Each row was made from one path, in order. Every step used is in the known rows, and no mark comes twice. Write each row's path.
Known rows:
vene tudosav lipa nedef mezisag garir: [ 19.6  20.3  -0.4  -1.5   0.2  10.3  -9.0   0.5  12.5  10.5   1.2  -1.6
  15.2 -24.7 -27.9  -9.2  -8.3  22.3   0.8 -16.8 -33.3   8.6  25.9]
mezisag tudosav: [-15.7  10.0  -2.4  -1.0  -8.2 -25.7  -9.4   6.2   9.8   0.3  18.9  14.7
   4.3 -11.3  25.1   3.1  -3.4  -6.4 -22.6  13.4  -0.4  11.0  -8.9]
vene garir vodeni nedef: [-33.3   9.1  18.2   2.9 -17.8  -3.2  -5.6 -22.7  16.1 -24.3   4.7   4.8
   0.3   5.0  20.0  -9.1  18.2  -6.8  13.3  12.8  -8.1 -29.9 -13.5]
tudosav vene garir: [-17.0  15.0  32.0   9.7  -8.2 -16.9  -2.2 -13.6   7.0 -11.0  17.2  10.4
  22.0  -4.6  21.8  -5.9   8.2  33.0  -2.1 -10.6  25.3   1.5 -13.1]
garir vodeni nedef mezisag: [-10.6 -15.8  11.7  -8.0   5.5  10.1  20.7 -18.3   2.2 -16.4 -14.5  -9.3
 -18.5   6.6  -9.3  -6.0  -0.2 -29.3   3.6  -6.3  -7.0  -6.0  -0.9]
tudosav vodeni nedef mezisag: [ 17.6 -19.3  -0.1   5.6  16.2  50.7  10.8 -22.0   4.9  -8.9 -22.1 -16.7
 -28.2  -0.2 -18.4  -7.7   6.6 -20.2  10.3  20.0  17.7   7.9 -12.4]
nedef mezisag garir vodeni: [ -7.0 -40.0  10.1   3.6 -13.4 -20.5  -9.6  -1.3 -11.4  -9.0 -10.3 -12.8
 -10.9 -18.7  -8.4  -1.8   8.5 -28.2  19.3 -30.8   3.0  -6.2  -8.7]
vodeni nedef mezisag: [  4.2   5.6  -4.2  -9.4  15.4  27.1  23.4 -18.5  15.9 -16.0 -10.9 -11.7
  -8.0  -9.2   0.3 -19.7   6.7  -4.2   7.5   2.7  -8.9   5.5  -3.3]
garir lipa: [-14.0  14.5  23.1 -11.3 -10.6  -1.1  22.2 -11.3   4.1 -18.3  11.3  -7.9
  11.1  -7.7  21.5 -12.9  15.8   2.1   2.7  -5.8  18.8 -23.0   8.1]
tudosav lipa nedef: [ 12.6  25.4  29.4  -0.6 -16.5   6.3  13.1   6.1   8.3  27.5   6.6   8.7
  26.5  -4.1  -8.4   9.9   2.2  -7.6 -27.3   8.6 -19.1   1.1  18.9]
vodeni nedef mezisag garir lipa: [ -3.2   5.2  -7.1 -11.1  12.8  39.6  26.3 -13.8  13.4 -35.5 -12.9 -34.7
   0.1  -5.3   2.0 -26.7  11.7  15.2  42.4 -17.8 -12.4 -24.1  -5.8]
tudosav vodeni nedef mezisag garir: [ 16.6 -29.0  -9.4  15.1   8.4  52.7  -4.8 -12.7   3.9 -16.9 -25.1 -28.3
 -22.2 -18.0 -17.1 -10.4  12.3 -14.5  33.6   3.5   7.5   3.2 -27.3]
nedef mezisag: [  7.3  -9.0   2.9  -3.4   6.8  -5.3   7.4 -10.9  -1.4  -1.9  -6.1  -3.9
  -5.8 -17.4  -1.7 -12.4   7.1  -8.8  -1.9  -8.6  17.8   5.5   5.9]
garir lipa nedef: [  8.6  18.6  17.9  -5.3 -23.4   4.8  22.7   3.2  -9.4  -3.7  10.1  -1.9
  21.1  -5.2  12.6 -18.7  15.0   6.8  -6.5  -8.3   8.6 -26.4  20.1]
lipa nedef mezisag tudosav vene garir: [  7.9   7.3 -11.8  17.3  15.6 -25.4 -17.3  16.5 -12.6  16.0  16.5  18.5
  16.7  26.2   0.2   0.7 -22.2  56.0 -12.1  -8.8   8.4  11.7   7.0]
garir vodeni nedef mezisag tudosav lipa: [-23.4  -0.1   5.0  -8.5  23.5   5.1  11.8  -2.1  23.7  10.2  -1.8  -0.8
 -14.3  45.8 -11.9  33.8 -33.8 -19.4 -18.0  16.2 -40.9  10.0   8.3]
garir lipa nedef mezisag tudosav vodeni: [ 21.2 -19.2 -20.8   8.9   9.0   8.8  -3.4  17.8 -21.8  16.0  -1.6  -3.9
 -12.4  34.5 -12.9   6.6 -13.7   5.0  -4.3  10.9  27.7 -10.7  20.0]
garir mezisag: [ -7.8  25.3   1.7 -17.3 -22.7  -7.6   9.2 -11.5  -8.8  -9.0 -13.7   6.6
  12.7 -48.6  25.1  -5.1  25.1 -10.1  10.0   1.8  13.1   3.6 -17.1]
nedef mezisag garir lipa: [ -1.3 -10.2  -1.3  -5.4   4.3   7.9  13.3  -2.5  -2.6 -24.0  -6.7 -26.0
   4.5 -13.8   4.7 -18.7  11.5  12.7  34.4 -28.8  12.6 -19.7   4.3]
nedef mezisag tudosav vene garir vodeni: [-31.3 -19.2   8.4  12.1  12.8 -47.1 -17.3   5.0  -6.9   1.1  13.3  15.3
  -8.0  39.9   6.6  20.2 -26.6  24.9  -4.6 -16.5  16.8   7.7  -0.1]
vene nedef mezisag garir lipa: [  2.8 -16.5   3.1 -19.3   0.1 -10.8   8.9   3.4 -15.3 -18.2   7.3  -9.5
 -13.9  -7.6 -13.5  -9.8  19.3  -5.5  25.3 -33.5  18.7 -21.8  -0.3]
lipa nedef mezisag: [ 28.9  -3.0  -2.9   2.3  -2.5  -2.0   8.1   2.7 -16.7  12.1  -3.9   3.0
   7.8 -14.8 -13.4 -16.9   6.9  -2.8  -9.1 -10.6   5.4  -0.2  15.7]

Which path is each row?
[  1.5  48.6 -11.9 -14.5 -13.9 -10.1  -0.7  19.7  -5.4  34.9  -3.8  18.8
  28.8  -2.1   9.8  29.7 -10.0   4.7 -16.9  22.6 -29.6  14.1   5.5] : garir mezisag tudosav lipa nedef
[-16.5  34.4  -7.8 -10.8 -22.9 -20.2 -16.4 -11.0  -5.7 -12.1  -8.0  12.5
  20.2 -32.6  34.2 -10.1  31.1  19.7  29.7  10.9  18.2 -14.7 -17.2] : vene garir mezisag
[-40.4  -2.6  26.1  12.0 -10.4 -49.9 -21.0   5.5  -1.2  -3.6  24.2  26.1
   4.2  28.9  23.1  21.5 -16.7  17.0 -13.7  -5.5  10.6   2.6 -11.7] : mezisag tudosav vene garir vodeni
[ 15.5 -30.8   7.3  10.1 -21.8 -15.3  -9.1  12.5 -29.0   3.2 -11.5  -4.6
   1.7 -14.9 -20.4  -5.5   6.8 -20.6  10.5 -35.8  -5.6 -11.3   1.4] : lipa nedef mezisag garir vodeni
[ 10.8 -37.5 -14.9   2.2  12.8 -18.2 -22.2   8.5 -21.4  18.2   8.6  17.8
 -45.5  13.5 -25.2  20.2  -2.2 -31.9 -18.3  16.3  35.9  20.1  -6.2] : vene nedef mezisag tudosav vodeni
[  7.5 -34.3 -17.5  12.0  13.2   0.0 -18.8   7.6  -5.8  12.3  -1.0  -1.2
 -28.8   8.4  -6.2  17.1 -12.6 -13.2  -8.9  19.4  28.6  20.7  -3.1] : nedef mezisag tudosav vodeni
[ -7.0   0.8 -20.0  -2.1 -13.9  -7.2 -17.5   3.2 -15.7   8.6 -13.6  10.7
 -11.2 -18.3  19.3  19.9   4.1 -17.2   1.8  31.5  24.6  17.2 -27.8] : garir mezisag tudosav vodeni
[ 25.5  10.7  11.9  -1.8   6.9  11.4  15.1   6.8   0.4  31.4  -5.3  -0.6
  16.8  10.6 -25.8  11.7  -8.6   0.4 -17.2  -3.4 -16.0   8.2  29.1] : tudosav lipa nedef mezisag
[ 18.6   2.5   0.7  -7.2   1.6   7.0  21.9   4.1 -17.8  -3.3  -3.6 -11.6
  11.3   7.6  -7.2 -21.8   7.3  12.5   0.9 -18.7  14.9 -22.6  30.0] : garir lipa nedef mezisag
[ 20.4   0.5 -23.9   2.8   5.0 -18.1 -10.2  18.6 -13.7  18.3   7.3  12.1
   2.1   3.4  -3.0  -2.3 -13.8   5.8 -22.4  -0.6  -5.7  13.0  12.8] : lipa nedef mezisag tudosav
[ 11.7 -20.1  17.8   7.8 -11.2  -2.3  -0.7  14.2  -9.2  24.7 -12.7  -7.9
  10.2   9.3 -32.2  21.6  -6.8 -18.7  -0.1 -27.6 -27.1  -7.8  15.5] : tudosav lipa nedef mezisag garir vodeni
[ 27.2   2.2   4.6   5.0   1.0  17.0   0.8  12.7   0.2  24.3 -10.0 -12.2
  19.8  -8.7 -23.9   8.0  -0.9   4.5   3.4 -16.2 -26.5   4.4  11.0] : tudosav lipa nedef mezisag garir
[  8.9 -13.6   6.2 -15.0   3.1 -24.2   4.5  -5.0 -14.6   1.3   8.0  12.8
 -22.0 -13.5 -18.1  -6.6  17.3 -24.2 -10.3 -14.1  23.8   7.0   3.3] : vene nedef mezisag
[-14.7  17.4 -12.6   7.5  34.2   2.4  -2.2  -6.8  18.6 -15.5   8.8   4.4
  -2.1  30.8  11.6  -3.0 -21.9  52.9   5.2   6.7  -6.3  13.6 -10.9] : vodeni nedef mezisag tudosav vene garir
[ -1.4  -6.6 -20.6  -4.9  14.6 -21.0  -7.4   6.2   4.8   4.7   6.3   5.6
 -10.2  -1.7   8.9   3.0 -12.2   0.2 -10.8   3.3   3.0  19.4   2.3] : nedef mezisag tudosav
[ -7.2  20.1 -10.7 -11.2  34.8  24.5  15.4  -2.0  33.4   8.5  -1.7  -4.8
  -2.2  30.5  -6.5  20.0 -29.0   5.1 -12.4  24.3 -42.0  16.9   6.8] : vodeni nedef mezisag tudosav lipa
[-21.6  -8.8  19.3  -0.6 -28.5  12.8   5.3 -12.9  12.2 -24.6  -4.9 -11.8
  -2.7 -21.5   9.2  -8.4  17.3 -29.0  16.3  -8.9 -24.3 -12.9 -30.0] : mezisag garir vodeni nedef
[ -7.4  56.3 -20.9  -3.8 -14.3 -18.4 -26.0  18.7   2.1  29.3   2.9  27.0
  35.2  10.2  21.6  25.3  -4.2  34.3   0.3  28.9 -25.0  -4.6   2.7] : vene garir mezisag tudosav lipa nedef
[ 31.6 -27.2 -23.8  17.9   2.8   3.1 -21.5  18.3 -22.2  28.0  -2.9   7.2
 -15.0  14.1 -18.1   9.4 -14.2  -7.6 -19.6  18.9  18.0  17.3   4.6] : lipa nedef mezisag tudosav vodeni
[  9.1   5.9 -20.4  -6.4   9.5  -9.1  10.1  18.3 -16.8   6.5  10.1   1.0
   3.9  25.0   0.6  -6.0 -13.5  21.1  -9.0  -5.7   3.0 -13.5  28.0] : garir lipa nedef mezisag tudosav
[  2.8  -6.6  15.6   7.1  -8.9  44.0   8.0 -21.2  11.7 -13.7 -10.2  -8.7
 -14.7 -12.5   1.0  -6.1  16.6 -25.3   3.7  28.9  11.6   3.0 -20.5] : tudosav vodeni nedef
[ 10.3   9.6  11.6  -0.3 -28.4   9.0   7.9   9.1  -9.7  -9.2   6.6 -12.0
  26.7 -19.5  11.9 -22.2  21.0   9.8  16.1 -22.3  -2.2 -29.7   2.6] : mezisag garir lipa nedef
[ -6.1  -2.1  -7.2   9.1  -1.6  29.1  -9.1  -7.5  16.3  -2.5   2.0   1.7
 -20.7   4.7   9.8   5.9  -2.7 -18.1 -10.0  41.2   0.9  14.3 -24.0] : mezisag tudosav vodeni nedef
[-22.2   0.6  28.3  -6.3 -18.4   5.6  18.8 -21.4  11.1 -19.1  -3.2   0.1
  -6.3  -5.1   7.9  -9.3  11.6 -34.2  -5.9   4.8 -11.5  -8.4 -13.5] : garir vodeni nedef
[ -6.7   7.7  -6.1  -6.5  25.8  -7.2  -1.0   8.8  19.2  22.0   5.0   4.3
  -1.0  20.7  -2.7  30.3 -29.5   1.6 -21.6  11.4 -15.6  21.3  13.9] : nedef mezisag tudosav lipa
[-30.4  -1.2 -18.9   1.9  12.5 -17.5 -20.0  -4.9   9.8 -13.1   2.9   6.5
 -15.7  36.8   7.9   4.3 -13.2   9.2  12.7  12.3 -15.9 -12.8  -4.9] : vene garir vodeni nedef mezisag tudosav
[  5.9  -4.8 -11.3  -3.0   9.8  32.9  10.1 -11.8  14.4 -24.5 -15.4 -23.1
  -4.0 -28.1  -1.0 -23.5  11.7   1.6  28.4 -11.1 -20.8   0.2 -20.8] : vodeni nedef mezisag garir
[-18.1  38.9  27.9 -12.0  -7.9  -1.5   4.4 -19.9  32.1   1.1  16.8  12.1
  11.3 -21.6   1.2  -2.6  -5.3   4.7 -22.9  11.9 -17.9  10.4  21.5] : vene tudosav lipa
[-19.6 -20.9  25.6   5.3 -36.8 -19.7  -9.5  -0.3  -2.8 -10.8   0.6  -4.3
   3.3 -30.9  10.2   3.7  17.3 -33.0  10.2 -20.7  -0.3  -9.8 -21.5] : mezisag garir vodeni
[ 31.0 -13.0  -9.4   8.6 -10.4   4.1  -8.5  11.4 -15.7   6.7  -9.2  -8.9
  11.9 -31.5 -12.4 -20.6  12.8   5.6  11.3 -25.7  -5.3  -1.1   0.3] : lipa nedef mezisag garir
[ -0.1  14.8 -29.3   1.7  12.0 -18.4 -18.0  17.5 -10.6   1.2  15.4   5.3
  12.2  36.9  11.1 -10.2  -8.3  48.7  10.5   1.9   8.0 -29.6  28.3] : vene garir lipa nedef mezisag tudosav
[ -6.0   5.2  -5.0  -2.5  32.2  12.6  23.5  -3.3  15.8 -10.3   3.3  -1.7
  -8.3  17.6   1.9  -0.4 -27.3  24.5 -14.9  -1.0 -11.1  34.3 -12.1] : vodeni nedef mezisag tudosav vene
[ -3.7 -17.2  -3.1  14.6  -7.3  -5.0 -21.5   2.8  -0.8   9.4   6.7   9.3
 -13.8  -2.9   8.1  17.4  -0.4 -20.6 -16.8  30.5  24.5  16.0 -15.4] : mezisag tudosav vodeni
